Every row comes from one small tree of marks. The marks that hang from a mark follow it in brackets, in alphabetical order. Every link used is in the known rows. Which tree was each row made from?
(in the rows, 128 means zero)
Known rows
Y[Q[C[E K] V]]: [177 133 100 128  82 114 142 105 122 175 179 205 146  98 146  89 156 103
 131 134 182 183]
Q[C Y]: [120 101 149 116  89 108 112 147 146 121  99 131 135 106 112 141 206 121
 112 119 133 129]
C[Q]: [ 85  88 140 126 158 145 108 156 109 121 115  91 108 133 125 135 122 172
 112 122 113 121]
P[E Q[Y]]: [126 127 113 116 162 140 158 108 164 130 122 122 138  92 140 150 139 138
 141 151 123  85]
Y[Q[C]]: [144 106 150 133  90  86 118 135 109 143 165 132 148 149 136 102 181 115
 119 109 142 150]
C[E[P] K]: [119 125 153 119 141 115 104 138 121 115 174 120 126 169 118  74  97 146
 112 144 142 162]
C[K]: [119  83 136 135 147 168 107 133 115 110 160 136 103 139 105 129 168 182
  95 125 123 161]
E[P]: [ 99 112 184 125  98  95  92 165 113  88 129  82 121 195 123 108 112 133
 121 140 101 123]
Q[C[E] V Y]: [164 143 132 101  49  92 125 136 168 149  95 201 143  69 134 125 166  92
 143 152 167 125]
C[E[P[J]] K Q]: [ 75 151 100 136 191 140 129 132  90 140 135  78 101 137 130  94  44 150
 156 111 145 164]
Q[C V]: [145  89 144 150   4 124 121 140 122 137  69 168 105 106 136 138 180 120
 143 136 124 128]
V[Q[Y]]: [139 145 156 129 158 139 120 137 149 127 136 130 155 126 113 132 145 107
  89 100 103 131]
Y[Q[C V]]: [162 117 135 132  42  92 129 128 114 148 132 166 140 124 149 124 173  90
 145 132 144 144]
V[Q[C[K] Y]]: [139 104 115 161 131 185 149 123 136 157 123 133 146  89 102 121 203  99
  87  69 122 167]
V[Q[C Y]]: [144 122 148 151 102 138 137 138 145 155 102 128 159 105 115 121 184  85
  99  81 112 135]
J[P]: [149 119 175 137 107 128 130 147 137  98 147 110 143 180 112 146 128 177
 115 131 106 113]
C[E[P] Q[V]]: [104 142 141 109 105 101 115 159 120 132  99 107 126 143 150  98  40 114
 160 163 132 120]
P[Q[Y]]: [138 136 134 113 181  92 136 117 151 118 157 136 164 136 132 160 140 115
 109 138 124 106]
J[P[E]]: [132 110 154 141  94 177 151 136 154 110 107  99 119 137 123 134 129 203
 145 143 106  91]
C[E[P] K Q[V]]: [100 124 108 118 138 149 129 141 112 133 116 113 111 127 139 100  61 128
 149 150 141 152]
J[P[Q[V]]]: [183 141 134 156  91 113 177 104 140 127 138 144 168 166 154 178  93 127
 151 148 106  91]
J[P[E[C]]]: [149 125 148 136 130 190 123 132 141  88 140 113 105 155  88 133 137 204
 102 123  97  88]
V[Q[C[E] Y]]: [165 152 147 139 109 113 137 131 161 179 127 167 174  93 122  88 150  80
 101  96 142 139]
C[E K Q]: [103 102 106 123 200 165 122 132 118 148 158 131 115 108 120 102 109 181
  98 125 152 159]
Y[Q]: [139 131 159 108 152  89 101 134 114 118 199 132 144 170 135 115 141 138
 108 130 136 147]

Which tree is each row?
[137 135 128 132  55  70 158 119 140 131  82 115 164 133 153 150 130  38
 169 143 121 103] -> E[P[Q[C V Y]]]
[184 114  86 166  77 125 172  84 130 190 142 207 147  92 157 117 138 105
 141 140 159 149] -> P[Q[C[E K] V]]
[112 136 108  85 186 159  90 140 128  91 107 135 104 104  95 174 140 131
  94 127 117 110] -> E[C[Q[V Y]]]
[122 141  78 157 109 138 186  87 147 170  72 123 122  55 156 156 155 117
 193 112 137  96] -> P[E J Q[C Y]]
[109 184 127 125 172  68 145 111 124 113 131  84 149 165 146 152  76  85
 167 124 120 112] -> E[P[J Q[Y]]]
[ 73 150 129 134 191 133  85 145  71  93 116  52  83 181 108 128  72 145
 128  88  99 126] -> E[C[Q] P[J]]
[117 181 162 130 115  67 107 142 115 126 139 118 117 173 142  85  54 129
 165 137 139 139] -> C[E[P[J]]]
[138 194 138 148 143  47 143 109 114 150 159 124 149 181 166  99  26 101
 176 134 136 124] -> C[E[P[J Q]]]
[ 85 131 156 111 155  91 105 170 116 126 130  73 133 165 138  80  50 136
 133 142 132 124] -> C[E[P] Q]
[147 113  88 139  51 146 183  98 167 159  53 156 135  44 163 160 168  96
 177 150 133  82] -> P[E Q[C V Y]]
[156 101 100 141  70 140 140 111 106 149 153 168 128 108 138 122 192 107
 133 117 153 178] -> Y[Q[C[K] V]]
[112 148 151 109 166  68 132 132 139 100 148  84 171 181 135 140 100  82
 129 143 111 103] -> E[P[Q[Y]]]
[136 136 157 139 167  90  99 125  99  91 180 101 137 224 114 118  94 111
  90 120  91 107] -> E[C P[Q]]
[108 120  75  93 218 204 102 122 122  94 126 137  94  90  80 176 161 147
  84 115 124 142] -> E[C[K Q[V Y]]]
[166 127 101 146 115 170 133  91 131 126 124 173  99 111 136 151 123 146
 127 148 105  85] -> P[E[C] Q[V]]
[158 125 100 113  81 140 137 117 161 155 110 204 132  54 119 126 184 109
 127 145 174 160] -> Q[C[E K] V Y]
[121 141 118 144 141 182 100 115 111 109 116 138  53 113 106 134 135 193
 134 112 114 115] -> P[E[C] J]
[ 96 123 115  90 147 145 117 147 141 115  79 121 117  85 130 174 129 127
 138 144 126 113] -> C[Q[V Y]]
[ 92 108  83  99 182 191 130 130 133 116  97 127 107  68 117 174 149 144
 123 133 133 144] -> C[K Q[V Y]]
[ 74 136 112  83 223 131 119 148 134 117 146  75 141 126 107 100  85 127
 113 134 149 150] -> C[E[P] K Q[Y]]
[111 108 146 129 172 155  76 140  91  71 177 101  94 200  75 109 138 153
  65 111 103 157] -> E[C[K] P]
[124 140  99 169 134 149 167  89 122 153 112 126 101 103 168 144 100 162
 182 129 121  97] -> P[E J Q]
